Each row was made from one path, in order. Every step used is in the known rows, and no mark comes twice. Write each row's path.
Known rows:
tivob, lebu, garo, mume, gika, kinu: 2.304; 1.328; -0.881; -0.118; -5.330; 2.122; 3.758; 1.286; 1.375; 0.677; -3.760; 0.941; -5.384; 5.458; -0.150; -1.580
mibu, gika, kinu, tivob, lebu, garo, mume: 2.344; 1.760; -3.957; 0.130; -2.247; 2.519; 3.608; 0.668; -0.248; 1.746; -3.803; 1.163; -3.154; 4.575; 0.145; -3.288
lebu, garo, mume, tivob, kinu, gika, mibu: 1.695; 2.740; -3.159; 0.035; -3.192; 2.258; 2.784; -0.264; -0.596; 1.182; -1.723; 2.053; -4.274; 3.427; 2.169; -2.582
kinu, tivob: 1.439; 2.280; -3.332; 0.817; 0.128; 0.247; 2.559; 0.195; 0.818; 2.771; -0.679; 1.092; 1.519; 7.301; 0.615; -2.656
garo, lebu: 2.508; 2.138; 1.767; 0.121; 0.335; -0.208; 2.667; -1.987; 0.503; 1.404; -3.748; 0.722; -1.320; 8.938; -0.950; -1.953
lebu, garo: 1.395; 2.859; 1.255; 0.682; 1.781; 1.042; 2.483; 1.391; 1.463; 1.278; -2.070; 1.105; -0.394; 6.369; -0.187; -0.754
garo, mume, tivob, kinu: 1.989; 2.213; -1.193; -0.088; 2.078; 0.602; 3.494; -1.324; -1.129; 1.194; -1.180; 1.991; -1.084; 4.627; 0.696; 0.379
mume, tivob: 1.329; 2.284; -2.822; 0.382; 1.416; 0.155; 3.414; 0.482; 1.494; 2.273; 0.417; 1.674; -1.821; 6.477; 0.631; 0.622
lebu, garo, mume: 2.939; 1.435; 1.296; 0.397; 1.646; 0.465; 3.017; -0.485; -0.212; 1.234; -3.946; 0.884; -0.898; 7.520; -0.711; -0.644
mibu, gika: 1.065; 2.804; 0.437; 0.605; -0.764; 0.973; 3.702; 1.001; 1.516; 1.932; -1.414; 2.056; -0.524; 6.205; -0.043; -3.486
mume, tivob, kinu, gika: 0.706; 4.400; -4.177; 0.617; -1.689; 0.987; 2.649; 0.745; -0.326; 1.555; -1.534; 1.923; -0.220; 4.240; 1.249; -2.226
mibu, gika, mume, tivob, kinu: 1.001; 3.064; -3.045; -0.289; -1.910; 1.922; 3.812; 0.247; -0.737; 1.901; -0.549; 2.899; -1.837; 3.570; 1.555; -1.106
mibu, gika, kinu, tivob: 1.163; 2.514; -4.479; 0.723; -5.193; 1.894; 3.518; 0.478; 1.479; 2.557; -0.557; 1.542; -2.286; 5.505; 1.900; -4.172
mibu, gika, kinu, tivob, lebu, garo: 0.684; 3.258; -5.121; 0.337; -2.221; 3.325; 3.050; 2.764; 1.360; 1.979; -1.905; 1.336; -2.421; 2.991; 0.691; -3.755
mibu, gika, kinu, tivob, lebu: 1.027; 2.108; -4.511; -0.168; -3.628; 3.061; 2.832; 1.537; 1.295; 2.455; -2.101; 1.814; -1.288; 3.416; 0.732; -4.512
gika, kinu, tivob, lebu, garo, mume: 2.719; 1.292; -2.504; -0.032; -1.332; 2.189; 2.906; 0.119; -0.270; 1.617; -4.149; 0.884; -2.256; 5.212; 0.011; -2.078
mume, gika: 1.432; 2.272; -0.423; 0.670; -1.119; -0.365; 3.663; 1.895; 1.906; 1.338; -1.409; 0.965; -1.242; 8.109; -0.991; -1.467

Write each row's path:
2.794; 1.278; 0.240; -0.117; 1.835; 1.453; 2.732; 0.285; -0.329; 1.314; -4.687; 1.029; -0.784; 5.917; -1.172; -1.295 -> tivob, lebu, garo, mume
1.617; 2.033; 0.519; 0.086; -4.158; 1.721; 1.853; -0.030; 1.192; 1.672; -2.280; 2.052; -2.165; 5.619; 1.498; -3.747 -> kinu, gika, mibu
1.157; 2.597; -4.320; -0.286; -0.119; 2.668; 2.781; 2.674; 0.820; 2.152; -2.130; 1.729; -2.501; 3.937; 0.127; -0.572 -> gika, mume, tivob, lebu, garo
1.947; 1.241; -5.100; -0.230; -3.821; 2.170; 3.134; 1.194; 0.644; 2.085; -3.029; 1.104; -2.106; 4.864; 0.000; -3.419 -> garo, mume, gika, kinu, tivob, lebu
2.117; 0.973; -4.400; -0.094; -3.136; 1.883; 3.549; 1.155; 0.560; 1.579; -1.672; 1.107; -4.835; 5.260; 0.448; -3.314 -> kinu, tivob, lebu, garo, mume, gika, mibu
1.758; 2.774; -2.194; 0.109; 2.417; 0.977; 3.611; -0.598; -1.142; 1.000; -1.070; 1.739; -1.860; 4.097; 0.759; 0.585 -> lebu, garo, mume, tivob, kinu
1.728; 1.099; 0.737; -0.029; -3.144; 0.997; 3.224; 0.726; 2.012; 1.239; -0.759; 1.675; -3.926; 6.551; 0.591; -2.329 -> mume, gika, mibu
2.097; 1.176; -3.395; -0.578; 1.598; 1.416; 3.122; 0.557; 0.251; 2.186; -2.442; 1.687; -1.612; 4.742; -0.584; -0.562 -> garo, mume, tivob, lebu
1.710; 2.893; -0.735; -0.250; -5.828; 2.002; 1.999; 0.347; -1.100; 2.007; -4.628; 2.510; 0.695; 5.664; 0.995; -3.054 -> tivob, kinu, gika, mume
1.748; 1.681; -3.678; -0.226; -2.407; 1.032; 3.349; 0.518; 0.627; 2.879; -0.810; 2.224; -2.525; 6.722; 1.107; 0.505 -> gika, mume, tivob
1.366; 2.560; -1.659; -0.441; -0.865; 1.584; 3.150; -0.259; -0.760; 1.762; -0.916; 2.654; -1.081; 4.161; 1.361; 0.145 -> gika, mume, tivob, kinu
0.825; 3.156; -5.706; -0.138; -1.133; 3.002; 3.494; 3.196; 0.858; 2.305; -1.667; 1.969; -3.295; 3.298; 0.248; -1.770 -> mibu, gika, mume, tivob, lebu, garo
0.970; 4.086; -0.373; 0.557; -1.819; 1.094; 1.990; 0.423; -0.357; 1.168; -3.247; 1.875; 1.732; 4.830; 0.607; -3.290 -> tivob, kinu, gika
2.436; 1.440; -0.178; 0.285; -5.485; 1.349; 3.949; 0.679; 1.486; 0.637; -3.194; 0.790; -5.482; 6.776; 0.283; -1.086 -> lebu, garo, mume, gika, kinu
1.955; 2.364; -1.023; -0.046; -6.354; 1.594; 1.984; 0.800; -0.117; 2.578; -4.720; 2.155; 0.179; 7.397; 0.621; -3.047 -> kinu, gika, mume
0.916; 3.455; -6.271; -0.032; -2.002; 2.803; 2.607; 3.183; 0.533; 2.262; -2.702; 1.655; -2.493; 3.727; 0.385; -1.708 -> kinu, gika, mume, tivob, lebu, garo
1.377; 2.174; -5.090; 0.771; -5.438; 1.047; 3.493; 1.038; 1.711; 2.164; -0.629; 0.873; -2.672; 6.725; 1.311; -2.898 -> mume, gika, kinu, tivob
0.878; 2.974; -5.420; 0.375; -2.399; 2.624; 3.023; 3.199; 1.545; 1.660; -1.921; 0.798; -2.822; 4.013; 0.202; -2.704 -> mume, gika, kinu, tivob, lebu, garo
1.443; 2.085; 1.608; 0.164; -5.562; 2.328; 3.547; 0.260; 2.210; 1.409; -2.055; 2.132; -3.676; 5.132; 1.240; -3.028 -> mibu, gika, kinu
2.238; 1.977; -4.273; 0.470; 1.791; 0.297; 3.938; 0.123; 0.178; 1.950; -0.996; 1.101; -3.505; 6.566; 0.397; 0.999 -> lebu, garo, mume, tivob
